Each row comes from the steps of one path. Every step used is in the known rows, and no mark comes twice. Write the path behind each row, first mark first.
Known rows:
zovuv, sodi, bigu: [ 10.7 -32.1 -14.4 -14.3 -28.5  10.3  13.9 -15.6  49.9  25.4  72.1  33.3
  15.9 -15.5 -15.9  21.9  -8.4   6.7   3.6 -20.0  50.2]
sodi, bigu, biso: [ -7.8 -34.3  -3.7  29.8  -5.6  41.4  14.3 -31.7  -5.6  14.6  16.5   8.6
 -20.3 -48.3  -2.2  54.3  -6.1 -51.0  -2.1  -5.5  13.7]
gekizek, zovuv, sodi: [-25.1   8.0  20.9 -11.3 -18.4   2.8   0.5  14.4  42.6  43.5 -18.3  -2.6
  23.8 -24.0 -18.7  -0.4  -2.9  29.5 -30.0   2.7 -13.1]
bigu, biso, mopipop, kevezo, nelopam, gekizek, zovuv, sodi: [ -7.4   8.6  55.1  11.9  13.3  29.4 -16.0  -9.8 -43.5   2.6 -61.0  25.2
 -37.6  30.6  -5.4  77.3 -47.0 -14.5 -42.0  38.1 -34.8]
kevezo, mopipop, biso: [ -5.1  44.8  18.7  27.6  -1.4  34.2   8.5  -0.5 -46.0  -8.9  -9.4  15.5
  11.4 -23.4  -1.6  42.4 -17.4 -15.4  33.7  13.6   7.9]
kevezo, nelopam, biso, bigu: [-27.2  49.8  -9.7  32.9  21.3  -8.3 -19.5  12.8 -67.5  -6.3 -31.9  17.1
 -13.9 -67.5 -12.8  14.9  12.5 -42.5 -11.3  10.2 -10.4]
lodo, mopipop, kevezo, nelopam, gekizek, zovuv, sodi, bigu: [ -5.0  11.3  23.6  10.6 -30.1  88.4  14.5 -25.8  -3.7 -11.8  -4.1   1.7
  -8.6  12.1 -18.9  46.9 -27.6 -41.6 -13.8 -15.5   3.6]
zovuv, sodi, bigu, biso, nelopam: [ 11.2 -18.3  -3.1  -0.5 -16.5  23.0  11.9 -17.5  29.5  22.5  49.7  33.7
  -3.5  -7.6 -17.3  49.2 -24.7   3.1 -19.5  -7.8  43.9]
sodi, bigu, biso, nelopam: [ -8.2 -11.2  -2.7  40.9  -2.1  54.7   7.6 -32.0 -23.6   7.2  15.0   8.9
 -23.5 -46.9  -8.5  64.2  -1.6 -44.1 -22.3   2.3  16.0]
bigu, biso, mopipop, kevezo, nelopam, gekizek: [ -0.6   6.0  47.9  19.4  21.5  30.3 -17.2 -14.6 -63.5 -14.0 -58.6  23.5
 -47.4  36.0   2.7  76.9 -42.4 -27.8 -30.9  38.4 -33.2]
biso, mopipop, kevezo: [ -2.4  -2.2  33.2  10.0  -3.4  28.1 -19.1 -20.3 -31.6 -20.4  -9.7  18.9
 -12.1  37.7  -8.1  35.4  -2.4 -10.6   4.3  34.7 -22.2]
gekizek, zovuv, sodi, bigu, biso, nelopam: [-29.4   8.1  20.2  11.1 -18.1  32.2   3.2  -1.8  28.2  45.7 -12.1   1.9
  11.3 -46.9 -24.2  34.2  -2.8  10.0 -45.0   5.4  -5.1]
biso, nelopam: [ -1.8  49.5   2.6  22.4   8.3  27.5 -13.3  -0.5 -34.5 -15.5  -2.7  -0.1
  -8.4   3.3 -13.2  18.1   9.9  15.3 -41.2  16.5   4.9]
mopipop, kevezo, nelopam, biso: [-32.9  34.2 -18.1  14.9  14.9  27.3 -25.4 -12.5 -52.4   7.0 -19.1  14.7
 -17.5  -5.5  -5.3  29.4 -28.0 -51.6   7.7 -17.9 -35.5]
mopipop, biso, nelopam, gekizek, zovuv, sodi: [-10.3  45.9  -3.0  23.0  13.6  46.2  -8.9 -11.1 -25.8 -28.6  -3.1 -11.6
 -22.5  -4.8  30.0  29.2 -62.3  17.2 -37.1  10.0   3.6]
bigu, biso, nelopam, gekizek, zovuv: [ -4.0  49.4  35.5  18.8  22.7  44.1 -19.7  -2.6 -46.6  -6.8 -66.7  -5.3
 -39.4  15.9   5.4  72.0 -43.0  -6.5 -72.4  37.3 -18.3]
gekizek, zovuv, sodi, bigu, biso: [-29.0  -8.9  20.0   2.7 -20.3  22.6   7.5  -1.4  40.7  50.8 -10.9   1.3
  14.9 -47.4 -20.0  26.5  -6.1   5.0 -31.5  -0.6  -6.7]
biso, mopipop, kevezo, nelopam: [-11.1   1.2  32.4  21.5   2.4  19.6 -16.5 -14.7 -56.8 -16.6 -14.5  28.6
 -15.8  17.1 -17.9  29.9  10.9 -13.9  -3.9  25.6 -31.8]
zovuv, sodi, bigu, biso: [ 12.0 -34.2  -3.8  -8.3 -18.8  14.0  16.0 -17.0  40.6  28.3  50.1  34.5
   0.1  -9.7 -13.8  43.8 -28.4  -1.7  -5.6 -13.1  41.8]
kevezo, mopipop, biso, nelopam: [ -7.0  68.0  19.8  38.9   3.4  46.8   2.2  -0.8 -63.1 -16.3 -11.1  15.4
   7.7 -22.3  -8.4  51.3 -12.7  -7.9  13.4  21.7  10.3]
kevezo, mopipop, biso, bigu: [ -9.1  45.7  31.3  41.8   0.4  40.6   9.7   1.8 -64.8 -17.3 -13.4  12.2
   3.1 -39.8   2.5  36.8 -11.3 -30.2  38.6  29.1  23.2]

Which path is each row?
[ -0.8  78.4  23.1  30.0   4.2  56.4  -7.0  -2.3 -67.9 -25.0 -15.2  15.6
   3.4 -10.7   1.5  61.2 -21.4  -9.0   3.7  27.2  14.4]
kevezo, mopipop, biso, nelopam, gekizek
[-37.9  -5.9  29.6  14.3 -17.6  30.2   1.5  -6.5  11.1  47.9 -17.2  16.3
   6.7 -46.4 -28.7  36.6  -1.3  -4.5 -33.3   3.5 -22.7]
gekizek, zovuv, sodi, bigu, biso, mopipop, kevezo, nelopam
[ -5.4  22.6  23.9 -21.9  -9.2  44.8 -20.2  -6.3   8.5  11.5 -24.5   2.0
  -6.0   1.4  13.4  54.5 -36.9  -0.1 -53.7  17.4   8.3]
nelopam, gekizek, zovuv, sodi, bigu, biso
[ -2.0  22.9  36.5 -19.1 -11.3  45.1 -24.1  -8.6   2.9   2.4 -27.8   7.8
  -6.9   7.4   9.5  62.2 -29.2   3.3 -56.6  33.1   4.3]
nelopam, gekizek, zovuv, sodi, bigu, biso, mopipop
[ -2.5  35.0  23.2 -33.3  -9.8  30.1 -26.3   5.5  13.7   5.2 -26.2  -0.8
   4.0  16.6  14.5  31.2 -29.2  18.5 -50.6  17.6   5.2]
nelopam, gekizek, zovuv, sodi
[-14.3  -4.0   2.3  47.3  15.8  23.9  12.8  -9.7 -39.9 -33.5   3.9 -18.2
 -32.2 -41.3  38.5  -6.7 -43.8 -25.6  24.2  12.4  16.5]
mopipop, biso, bigu
[-22.1 -16.8  21.8  36.8  -5.1  63.3  -4.0 -35.9 -40.9   8.9 -12.6  18.0
 -28.1 -45.9  -7.2  77.6  -2.8 -57.7 -24.1  13.8 -10.9]
sodi, bigu, biso, mopipop, kevezo, nelopam, gekizek, zovuv
[  9.4 -23.5   9.2  -5.6 -14.7  30.6   1.6 -24.2   5.1  16.0  38.2  48.7
 -12.0   4.7 -12.1  63.6 -32.4 -11.5 -17.1  -3.0  31.3]
zovuv, sodi, bigu, biso, mopipop, kevezo, nelopam, gekizek
[-15.9   3.1  34.8  12.9 -10.3  40.6 -20.7 -21.3 -40.4  -4.6  -6.6  33.6
  -9.4   4.4 -17.2  48.8   6.7 -14.4 -19.8  25.9 -19.3]
biso, mopipop, kevezo, nelopam, gekizek, zovuv, sodi, bigu
[-18.8  17.4  42.8  15.6   1.1  33.2 -26.7 -12.7 -58.1 -14.3 -35.6  22.2
 -14.7  15.2 -11.9  38.7   6.3 -13.1 -22.1  34.7 -39.0]
biso, mopipop, kevezo, nelopam, gekizek, zovuv
[ -6.5  63.7  13.0   5.8  -4.9  59.9 -27.5  -7.5 -22.3  -8.2  -5.1   1.2
  -5.1  -4.8  -4.8  47.6  -2.6  14.7 -72.5  23.8  16.8]
biso, nelopam, gekizek, zovuv, sodi, bigu
[-31.8  -9.0  30.8   6.3 -21.3  36.3   0.1 -10.0  27.2  44.6 -14.5   8.9
   8.8 -32.6 -22.1  40.7 -10.1  -2.1 -28.1  10.0 -16.6]
gekizek, zovuv, sodi, bigu, biso, mopipop, kevezo
[-19.4  20.7  25.5  14.7   4.1  18.3 -12.0   0.9 -50.7   9.7 -31.2  29.6
 -14.1 -37.6 -13.5  42.0   8.5  -9.7 -56.6   9.5 -15.2]
kevezo, nelopam, gekizek, zovuv, sodi, bigu, biso, mopipop
[  1.5  45.0  35.4   9.8  18.3  38.6 -17.7  -0.7 -30.5  -1.0 -54.3   4.8
 -34.7  25.0   1.4  73.3 -51.7   5.4 -73.9  33.6  -7.6]
bigu, biso, nelopam, gekizek, zovuv, sodi
[-16.3   5.5   8.3  34.2  -3.0  68.7  -3.2 -30.3 -25.1   9.2  -5.7   1.2
 -23.3 -49.7  -2.9  73.2  -6.6 -42.3 -41.9  10.3   8.3]
sodi, bigu, biso, nelopam, gekizek, zovuv
[-26.3  -8.8  31.7   5.7 -21.9  24.3   4.3  -3.7  33.1  42.6 -13.9   8.3
  13.2 -41.5 -24.7  35.0   0.8   9.1 -34.2  15.0  -9.8]
gekizek, zovuv, sodi, bigu, biso, mopipop
[-11.2  69.1  23.6  29.6 -10.7  68.3  -1.2  -7.4 -46.5  -4.7  -1.5  20.5
  14.0 -36.2  -8.7  70.0 -17.5  -8.7  -3.5  21.7  22.3]
kevezo, mopipop, biso, nelopam, gekizek, zovuv, sodi, bigu
[ -7.8  54.0  -3.4  -0.5   8.8  24.4 -49.7 -14.3 -22.3 -25.9 -30.8  11.0
  -7.9  11.4  -4.8  69.2 -35.2 -36.2   0.6  43.1 -26.5]
nelopam, biso, mopipop, kevezo
[-31.5  10.7   6.7  11.0   2.5  52.7 -14.0 -20.6 -45.8  22.9 -14.9  21.4
 -25.0  -2.7  -0.4  48.6 -35.2 -44.1 -19.1 -20.4 -22.1]
mopipop, kevezo, nelopam, gekizek, zovuv, sodi, bigu, biso
[-11.5  57.3  -9.8  13.3  13.1  15.2 -35.0   2.8 -25.9 -22.7 -28.6  -6.2
 -12.1 -38.4   7.6  38.5 -24.0 -49.5   4.5  40.5  12.0]
nelopam, biso, bigu
[-13.4  12.8  41.7   5.7  -4.3  28.7 -24.3 -11.2 -42.1  -7.6 -21.7  31.0
 -10.5  23.8 -15.3  40.2  -1.9  -2.0 -23.6  31.5 -27.4]
biso, mopipop, kevezo, nelopam, gekizek, zovuv, sodi
[ -7.8  22.2  35.5 -18.3 -10.7  57.4 -27.8 -14.7  -3.2   4.6 -28.3   7.6
 -11.9  17.2  11.9  68.5 -40.6  -7.4 -49.3  27.7  -1.3]
nelopam, gekizek, zovuv, sodi, bigu, biso, mopipop, kevezo
[-10.1  30.3 -14.2  41.8  19.5  33.0   3.3 -14.4 -37.3 -33.4   5.9 -13.5
 -25.5 -16.2  23.6  13.6 -45.4   4.9 -11.9   2.6  -2.6]
mopipop, biso, nelopam
[ -5.6  -3.2  44.2  28.1  20.8  20.3  -7.9 -13.5 -57.7  -5.9 -54.2  23.3
 -42.9  24.6  -7.6  66.1 -33.8 -27.7 -21.2  32.9 -38.6]
bigu, biso, mopipop, kevezo, nelopam
